Known rows, with every step that occurs
nagebad-debel-bedi-latik-madu: [-2.12 -2.89  1.22  1.13  0.68 -0.03  1.90 -1.63 -0.37  1.46 -1.33 -1.93
  2.14  1.94 -2.10 -2.01 -1.56 -3.78 -0.77  0.52  0.84]
dovu-doguf-madu-debel-bedi: [-2.29 -1.35  1.57  0.48  0.48  0.28  1.48 -0.70 -0.80 -2.10 -0.03 -0.05
  3.57  0.58 -0.93 -0.86 -1.00 -1.39 -1.86  0.52  1.24]
nagebad-debel-madu: [ 0.31 -1.30  1.22 -0.09  0.46  0.35  2.28 -2.21 -2.69 -1.09 -1.40 -2.89
  2.66  1.85 -1.46 -2.48 -1.03 -1.83 -1.40 -1.50  1.17]
madu-doguf: [ 0.17 -0.95  2.40 -0.46  0.95  0.62  1.21 -1.23 -3.15 -0.93 -1.33 -1.36
  3.87  1.70 -2.40 -1.62 -0.11 -2.53 -1.99 -0.78  1.64]
doguf-dovu: [ 0.10 -2.01  0.87 -0.06  0.34 -0.35  3.17 -1.90 -3.21 -0.75 -0.51 -2.11
  3.03  2.55 -1.40 -1.67  0.31 -3.02 -0.48 -1.45  0.71]
latik-madu-doguf-dovu: [-0.74 -1.24  1.15  0.89 -0.15  0.97  0.95 -1.32 -1.90  0.47 -0.45 -1.35
  3.31  3.19 -0.92 -2.87 -0.31 -2.01 -1.42 -0.27  0.08]
bedi-latik-madu-debel-nagebad: [ 0.77 -1.96  0.65  0.37  0.77  0.36  2.08 -1.67 -0.71  1.76 -1.60 -2.11
  2.41  3.16 -2.55 -2.99  0.04 -3.35 -1.10 -0.49  0.62]
bedi-doguf-madu-debel: [ 0.63 -1.56  0.53  0.19  0.30  0.15  1.97 -1.22 -1.05 -1.64  0.68 -0.05
  3.36  1.08 -1.23 -1.56 -0.05 -1.72 -1.73 -0.35  1.49]
doguf-bedi-debel: [-0.45 -2.64  0.89  0.04 -0.12 -0.16  3.64 -0.76 -1.87 -1.54 -2.59 -1.60
  3.20  1.41 -1.51 -1.62 -0.89 -2.31 -0.94 -1.14  1.48]
dovu-doguf-bedi-debel: [-1.32 -1.64  1.70  0.04 -0.15  0.32  2.15 -0.64 -2.33 -1.66 -1.90 -0.71
  4.37  0.64 -1.51 -1.44 -0.84 -1.34 -1.61 -0.27  1.79]
doguf-bedi-latik-madu-debel-nagebad: [ 0.75 -2.30 -0.11  0.76 -0.46  0.48  2.44 -2.52 -0.27  1.55 -0.87 -2.20
  2.16  3.52 -1.26 -3.84  0.07 -2.92 -0.75 -0.27  0.22]
latik-madu-debel: [ 0.43 -1.83  0.54  0.61 -0.10  0.05  2.46 -0.99 -0.96 -0.29 -1.01 -1.97
  2.41  3.35 -1.71 -2.62 -0.55 -2.28 -0.87 -0.60  0.28]
dovu-doguf-madu-debel: [ 0.03 -1.43  0.91  0.06 -0.18 -0.06  1.94 -1.59 -1.12 -1.91  0.69 -0.57
  3.76  0.99 -0.93 -1.62 -0.19 -1.17 -1.38  0.08  1.38]
bedi-doguf-madu: [ 0.33 -1.52  1.09 -0.26  1.35  0.46  1.78 -1.24 -1.75 -1.17  0.67 -0.04
  3.25  0.31 -2.10 -0.67  0.16 -2.51 -1.95 -0.21  2.05]
dovu-doguf-bedi-debel-nagebad: [-0.71 -0.56  1.75 -0.67  0.91  1.06  1.92 -1.05 -2.56 -1.51 -1.20 -0.60
  4.48  0.77 -1.35 -1.51  0.06 -1.30 -1.85 -1.01  1.89]
latik-madu-debel-bedi-doguf-dovu: [-2.43 -1.08  0.83  1.67  0.18  0.90  0.85 -0.18 -1.16 -0.16 -0.43 -0.25
  3.21  3.10 -0.59 -2.26 -1.02 -1.68 -1.76  0.14 -0.16]
dovu-doguf-bedi-latik: [-0.46 -2.33  1.70  0.18 -0.16 -0.04  1.59 -2.47 -2.64  0.65 -1.16 -1.41
  3.97  1.11 -2.44 -2.06 -0.14 -2.81 -1.51  0.69  1.80]
dovu-doguf-bedi: [-0.22 -1.11  1.65 -0.23 -0.07  0.42  1.76 -2.12 -3.08 -1.27  0.34 -1.26
  3.97  1.39 -1.43 -1.74  0.07 -1.76 -1.44 -0.11  1.46]
doguf-bedi: [ 0.59 -2.14  0.81 -0.20 -0.07 -0.06  3.22 -2.18 -2.59 -1.21 -0.33 -2.11
  2.76  2.24 -1.40 -1.95  0.03 -2.83 -0.70 -0.98  1.16]
madu-debel-bedi-latik: [-1.68 -2.89  1.75  0.62  0.66 -0.67  2.40 -0.84 -1.58  0.30 -3.33 -1.77
  2.91  1.91 -2.74 -1.53 -1.28 -3.83 -1.37 -0.08  1.15]
nagebad-debel-madu-doguf-bedi: [-0.01 -0.79  1.23  0.42 -1.09  1.25  0.96 -2.90 -2.31 -1.26 -0.78 -2.37
  3.33  2.05  0.18 -3.76 -1.24 -0.59 -2.10 -0.87  0.81]
doguf-bedi-latik-madu: [-0.08 -3.45  0.36  1.01 -0.42  0.08  2.45 -2.15 -0.69  1.86 -1.61 -2.16
  1.98  2.64 -2.24 -2.87 -0.64 -3.65 -0.76  0.56  0.74]

Rows
[-2.02 -0.79  1.58  1.11  0.98  1.17  0.52  0.36 -0.93 -0.38 -1.10 -0.12
  3.14  2.32 -1.88 -1.69 -1.25 -1.96 -2.29  0.33  0.66]  latik-madu-debel-bedi-doguf
[ 0.15 -3.11  0.58  1.05 -0.21 -0.42  2.29 -1.29 -0.41  1.69 -2.36 -2.16
  2.36  3.07 -2.67 -2.93 -0.82 -3.33 -0.92  0.24  0.54]  bedi-latik-madu-debel
[ 1.34 -1.37  0.16 -0.54  0.84  0.19  3.22 -2.04 -0.99 -1.71  0.82 -1.41
  2.56  1.84 -0.82 -1.85  0.71 -2.33 -0.87 -1.50  1.12]  doguf-madu-debel-nagebad
[-0.33 -1.45  1.42 -0.34  0.90  0.27  1.79 -1.56 -1.78 -1.40  0.68 -0.46
  3.64  0.18 -1.81 -0.75  0.05 -1.94 -1.57  0.19  1.96]  dovu-doguf-madu
[-0.13 -3.09  1.09  0.59  0.85 -0.03  2.10 -1.32 -1.06  2.14 -2.36 -2.09
  2.22  2.27 -3.55 -2.06 -0.61 -4.13 -1.03  0.31  1.16]  bedi-latik-madu
[-1.63 -0.66  2.15  0.05  1.52  0.58  1.18 -1.26 -2.58 -1.44  0.52 -0.52
  3.76  0.82 -1.52 -0.86 -0.70 -2.50 -1.79 -0.57  1.76]  nagebad-debel-bedi-doguf
[ 0.23 -3.39 -0.18  1.46 -1.51 -0.28  2.65 -2.14 -0.07  1.43 -1.62 -2.29
  2.06  3.42 -1.41 -3.75 -0.87 -2.87 -0.62  0.47  0.16]  doguf-bedi-latik-madu-debel
[-1.36 -1.70  1.68  0.25  0.76 -0.20  2.60 -0.50 -2.02 -1.62 -1.98 -1.52
  2.95  2.17 -1.75 -1.21 -1.02 -2.74 -1.28 -0.91  0.91]  madu-debel-bedi
[-1.43 -2.37  0.74  0.48  0.49 -0.24  3.01 -0.80 -0.38 -2.01 -0.73 -0.93
  2.34  1.30 -0.90 -1.04 -1.10 -2.44 -1.12 -0.30  0.91]  doguf-madu-debel-bedi
[ 1.45 -0.69  1.09 -0.78  1.09  0.25  2.88 -1.68 -2.62 -1.29 -0.44 -2.06
  3.14  2.69 -1.71 -2.02  0.77 -2.56 -1.02 -2.08  1.04]  madu-debel-nagebad
[ 0.79 -2.48  0.09  0.11 -0.18 -0.52  3.44 -1.65 -0.68 -1.80  0.07 -1.43
  2.49  1.72 -1.01 -1.78 -0.27 -2.27 -0.69 -0.81  1.03]  doguf-madu-debel
[-0.87 -1.84  1.73  0.12 -0.37  0.61  1.97 -0.58 -2.06 -1.50 -2.69 -0.95
  4.10  1.28 -1.17 -2.12 -1.10 -1.59 -1.88 -0.70  1.52]  madu-doguf-bedi-debel
[-0.99 -2.25  1.03  0.43 -0.05  0.65  2.81 -0.40 -1.99 -1.29 -4.58 -2.15
  2.83  1.38 -1.64 -2.18 -1.88 -1.40 -1.99 -1.14  1.32]  doguf-bedi-debel-madu
[-2.55 -2.59  1.56  0.87  0.37 -0.24  1.35 -1.01 -0.35 -0.13 -1.45 -0.23
  3.57  0.27 -1.88 -1.17 -1.32 -2.49 -1.90  1.38  1.58]  dovu-doguf-madu-debel-bedi-latik
[-0.32 -2.04  1.29  0.85 -1.20  0.80  0.80 -3.20 -1.84  0.69 -2.17 -2.56
  3.33  1.79 -0.85 -4.06 -1.50 -1.61 -2.13 -0.06  1.08]  nagebad-debel-madu-doguf-bedi-latik
[-0.76 -0.81  1.80  0.44  0.17  1.20  0.64 -1.36 -3.33 -0.37 -2.68 -1.88
  3.65  2.39 -1.18 -2.82 -0.88 -1.27 -2.52 -1.02  0.60]  debel-madu-doguf-dovu
[-0.07 -0.46  1.98  0.04  0.20  1.15  0.63 -2.07 -2.75 -1.00 -1.53 -2.26
  3.63  1.68 -1.15 -3.00 -1.23 -1.06 -2.38 -1.08  1.24]  nagebad-debel-madu-doguf
[-3.22 -2.37  1.78  1.70  0.35  0.84  0.29 -0.76 -1.10  2.18 -2.60 -1.02
  3.15  2.53 -1.87 -2.46 -1.46 -3.21 -1.90  1.01  0.28]  debel-bedi-latik-madu-doguf-dovu
[-1.35 -1.09  2.57  0.18  0.98  1.37  0.73  0.66 -2.57 -0.96 -5.55 -1.29
  4.01  0.86 -2.61 -1.94 -2.06 -1.07 -3.29 -0.96  1.72]  bedi-debel-madu-doguf
[-0.49 -0.69  1.26  0.57 -0.68  0.91  0.94 -2.56 -2.95 -0.81 -0.88 -2.33
  3.71  2.46  0.15 -3.57 -0.97 -0.75 -1.84 -1.29  0.36]  nagebad-debel-madu-doguf-dovu
[-0.31 -0.71  1.78 -0.51  0.67  1.36  1.77 -0.95 -2.28 -1.36 -1.99 -0.85
  4.13  1.40 -1.02 -2.22 -0.18 -1.61 -2.09 -1.42  1.57]  madu-doguf-bedi-debel-nagebad
[ 0.33 -3.37  0.90  0.16 -0.17 -0.53  3.09 -2.57 -2.15  0.70 -1.75 -2.35
  2.73  1.89 -2.39 -2.21 -0.21 -3.89 -0.79 -0.20  1.42]  doguf-bedi-latik
[ 0.00 -1.29  0.71  0.71 -0.47  0.92  0.98 -2.38 -0.77  1.45 -0.22 -1.28
  3.39  2.76 -1.24 -3.66  0.13 -1.82 -1.52  0.58  0.59]  dovu-doguf-bedi-latik-madu-debel-nagebad
[-1.26 -1.89  1.13  0.95 -0.63  1.21  1.37 -0.19 -0.55 -0.35 -2.54 -0.84
  3.37  2.07 -1.02 -2.80 -1.51 -1.31 -1.86  0.04  0.83]  latik-madu-doguf-bedi-debel
